Each row was made from one small tree. Brackets hold a mark, then the marks that hang from it, in alphabetical order. Every link used is in the known rows. Write each row's tree.
In the rows, 128 means zero.
Known rows
[zeku [namon giva mefib [senilu pabor]]]: [ 97 166 106 106 121 117 155 107 146 103 130  38 100  96 103 115 118 144
 111  89 153 131 134 160 136]
[kibu [mefib guduze [namon giva]]]: [115 104 115  85 168 158 137 137 128 118 125 165  97  72 156 116 158  99
 117 124 140 125 151 131 169]
[zeku namon]: [116 121 130 109 134 137 144 123 143 135 133 114 120 116 112 110 127 112
 142 126 133 142 127 137 127]
[sopum [namon mefib]]: [129 118 121  88 130 141 146 126 137 114 134 105 123 108 143 109 119 114
 135 122 132 152 123 139 127]
[derig [namon giva senilu sopum] vuma]: [ 75 171 133 112 102  90 144 104 102  92 117  58 103  90  80  95 115  96
 115  97 115 106  98 133 132]
[kibu [mefib [namon [giva faban]]]]: [ 96 125 138  88 151 161 141 145 115 119 138 138 127  88 160 102 141  86
 100 120 142 120 133 110 147]
[giva namon]: [119 116 143 127 118 144 119 141 120 136 120 101 126 103 136 119 130  98
 153 116 128 137 119 110 111]
[mefib guduze]: [138  96 126 101 146 126 118 125 129 137 128 153 116  99 150 128 134 115
 144 125 126 134 143 127 143]
[kibu [mefib guduze [namon senilu sopum]]]: [118 108 101  80 153 155 115 144 117 103  97 124  82  81 113 108 140 124
 130 136 138 120 148 129 172]
[namon giva]: [100 130 136 125 136 119 135 113 130 122 135 118 133  96 153 116 139 106
 125 112 133 137 121 137 131]
[giva [namon mefib senilu sopum zeku]]: [ 70 152 111 119  86 133 126 128 112  89  81   4 114 103 124 113 115 146
 133 104 153 153 142 132 127]
[mefib guduze [namon giva zeku]]: [ 80 123 113 119 145 137 160 133 113 103 125 120 105  94 160 118 147 103
 116 117 163 132 152 143 164]
[sopum [namon giva mefib]]: [110 137 119  99 134 133 159 117 131 103 143  98 123  96 148 107 132 107
 115 107 137 155 119 151 125]
[derig namon]: [124 114 137 103 122 125 139 118 125 137 127 131 124 113 118 110 132  96
 144 121 123 125 110 119 128]
[namon giva mefib sopum zeku]: [ 51 142 118 102 120 106 142 108 130  87 105  52 138  92 155 110 131 141
 105 104 154 159 138 156 144]
[derig [namon senilu]]: [126 139 121 118 104 127 138 111 114 123 120 103 106 113 104 110 121 107
 144 116 126 118 117 123 130]
[senilu pabor]: [130 108 137 103 132 120 120 125 145 135 142 118 127 113 122 123 122 121
 148 116 141 117 119 136 138]
[sopum [namon mefib senilu zeku]]: [110 143  92 117  96 144 159 120 124  91 117  57 106 119 132 117 105 138
 135 112 159 151 142 151 140]
[namon [senilu pabor]]: [132 129 120 115 115 120 117 123 135 122 134  87 108 113 107 124 111 135
 149 112 144 110 123 139 139]
[namon [giva faban] senilu sopum zeku]: [ 57 160 127 132 103 107 144 112  99  88 118  50 136 103 136 108 120 131
  94 100 167 135 132 135 130]
[namon giva mefib senilu]: [ 89 160 109 111 113 126 135 105 124  99 124  63 117  89 152 114 127 136
 117 105 134 143 142 146 135]
[pabor senilu]: [122 112 121 115 137 132 123 106 145 129 116 135 127 106 127 125 128 108
 158 113 137 121 126 135 131]
[sopum [namon zeku]]: [117 113 117 125 115 139 155 128 129 113 131 113 123 124 132 120 120 109
 141 120 159 146 121 142 132]
[sopum [namon mefib zeku]]: [111 121 110 104 113 143 161 124 135 101 126  84 124 118 149 117 117 125
 134 117 154 159 136 148 140]
[zeku [namon [giva faban] senilu sopum]]: [ 74 165 135 120 123 114 155 117 107 104 127  51 125  98 100  92 123 118
  88 103 150 132 117 136 113]

Write each row's tree
[ 64 137 120 130 128 141 162 131 120 100 126  95 121 106 154 107 140 102
 119 120 166 132 134 143 155] -> [mefib [namon giva zeku]]
[ 80 140 112 111 149 125 140 131 100  90 113  92  89  79 122  94 143 111
 108 124 146 123 132 147 157] -> [mefib guduze [namon giva senilu sopum]]
[100 166 131 114  98  90 149 107 118 109 142  66  92  97  76 113 105  99
 124  78 129  87 103 135 141] -> [derig [namon giva [senilu pabor]] vuma]
[ 97 144 132  92 121 118 154 105 126 114 127  92 125  91 142 106 137 105
 115 102 127 138 117 134 130] -> [derig [namon giva mefib]]
[ 80 142 123 142  89 129 124 134 105 100  86  32 115 108 112 115 119 132
 140 108 157 141 127 128 124] -> [giva [namon senilu sopum zeku]]
[ 88 141 127  86  89 117 155 111 126 107 114  68 117 114 125 116 106 111
 137 104 128 127 137 126 149] -> [derig [namon mefib zeku] vuma]
[131 127 104  92 128 130 121 115 123 110 113  98 103  90 150 124 120 145
 138 116 130 141 162 137 149] -> [namon [mefib guduze] senilu]
[117 145 144 130 101 144 123 145  91 126 123  70 124 110 135 117 111 103
 131 106 137 125 125  95 104] -> [giva faban [namon senilu]]
[ 98 124 141  98 158 139 153 141  96 119 145 138 120  88 172 105 142  85
  98 120 146 119 143 117 144] -> [mefib guduze [namon [giva faban]]]
[149 103 113  76 145 138 143 126 129 116 131 130 108  95 149 118 127 116
 134 118 134 151 142 142 137] -> [sopum [namon [mefib guduze]]]
[118  89 105  88 147 166 134 144 133 119 109 154  96  95 151 130 141 116
 138 133 158 129 168 128 182] -> [kibu [mefib guduze [namon zeku]]]
[ 93 128 150  87 114  99 135 119 117 118 115  97 118 106  86  97 114  90
 137 115 107 112  96 122 134] -> [derig [namon sopum] vuma]
[ 62 134 128 125 123 104 140 109 128  99 115  82 141 101 139 113 137 124
 115 108 157 147 122 151 138] -> [namon giva sopum zeku]
[ 90 141 109 113 117 132 173 111 131  92 132  79 124 103 155 115 127 120
 110 101 161 160 131 156 134] -> [sopum [namon giva mefib zeku]]
[122 150 128 125 119 117 157 125 109 106 162  79 114 106 112 112 107 108
 100  86 165 112 103 137 119] -> [sopum [namon [giva faban] [senilu pabor]]]
[ 76 125 121  92 115 119 130 116 136  98 100  62 136 106 147 114 123 146
 131 122 149 159 143 148 144] -> [namon mefib sopum zeku]
[ 98 122 164 108 122 128 117 149  99 127 115  79 144 105 132 103 125  95
 122 113 135 136 109  98  97] -> [giva faban [namon sopum]]
[ 87 151 138  91 132 129 165 116 128 117 142  74 140 100 149 103 125 115
  92 100 142 151 137 131 116] -> [zeku [namon [giva faban] mefib]]
[ 97 148 133 144  83 145 137 139  92 116 113  54 126 120 142 126 107 117
 129 101 161 130 139 102 113] -> [giva faban [namon senilu zeku]]
[137  88 115  75 165 167 121 145 131 129 121 175  94  84 146 120 148 103
 141 139 133 124 156 121 172] -> [kibu [mefib guduze namon]]
[ 98 160 126 100 115 111 139 113 119 103 144  50 124  97 147 117 110 136
  98  87 153 120 136 135 131] -> [namon [giva faban] mefib [senilu pabor]]
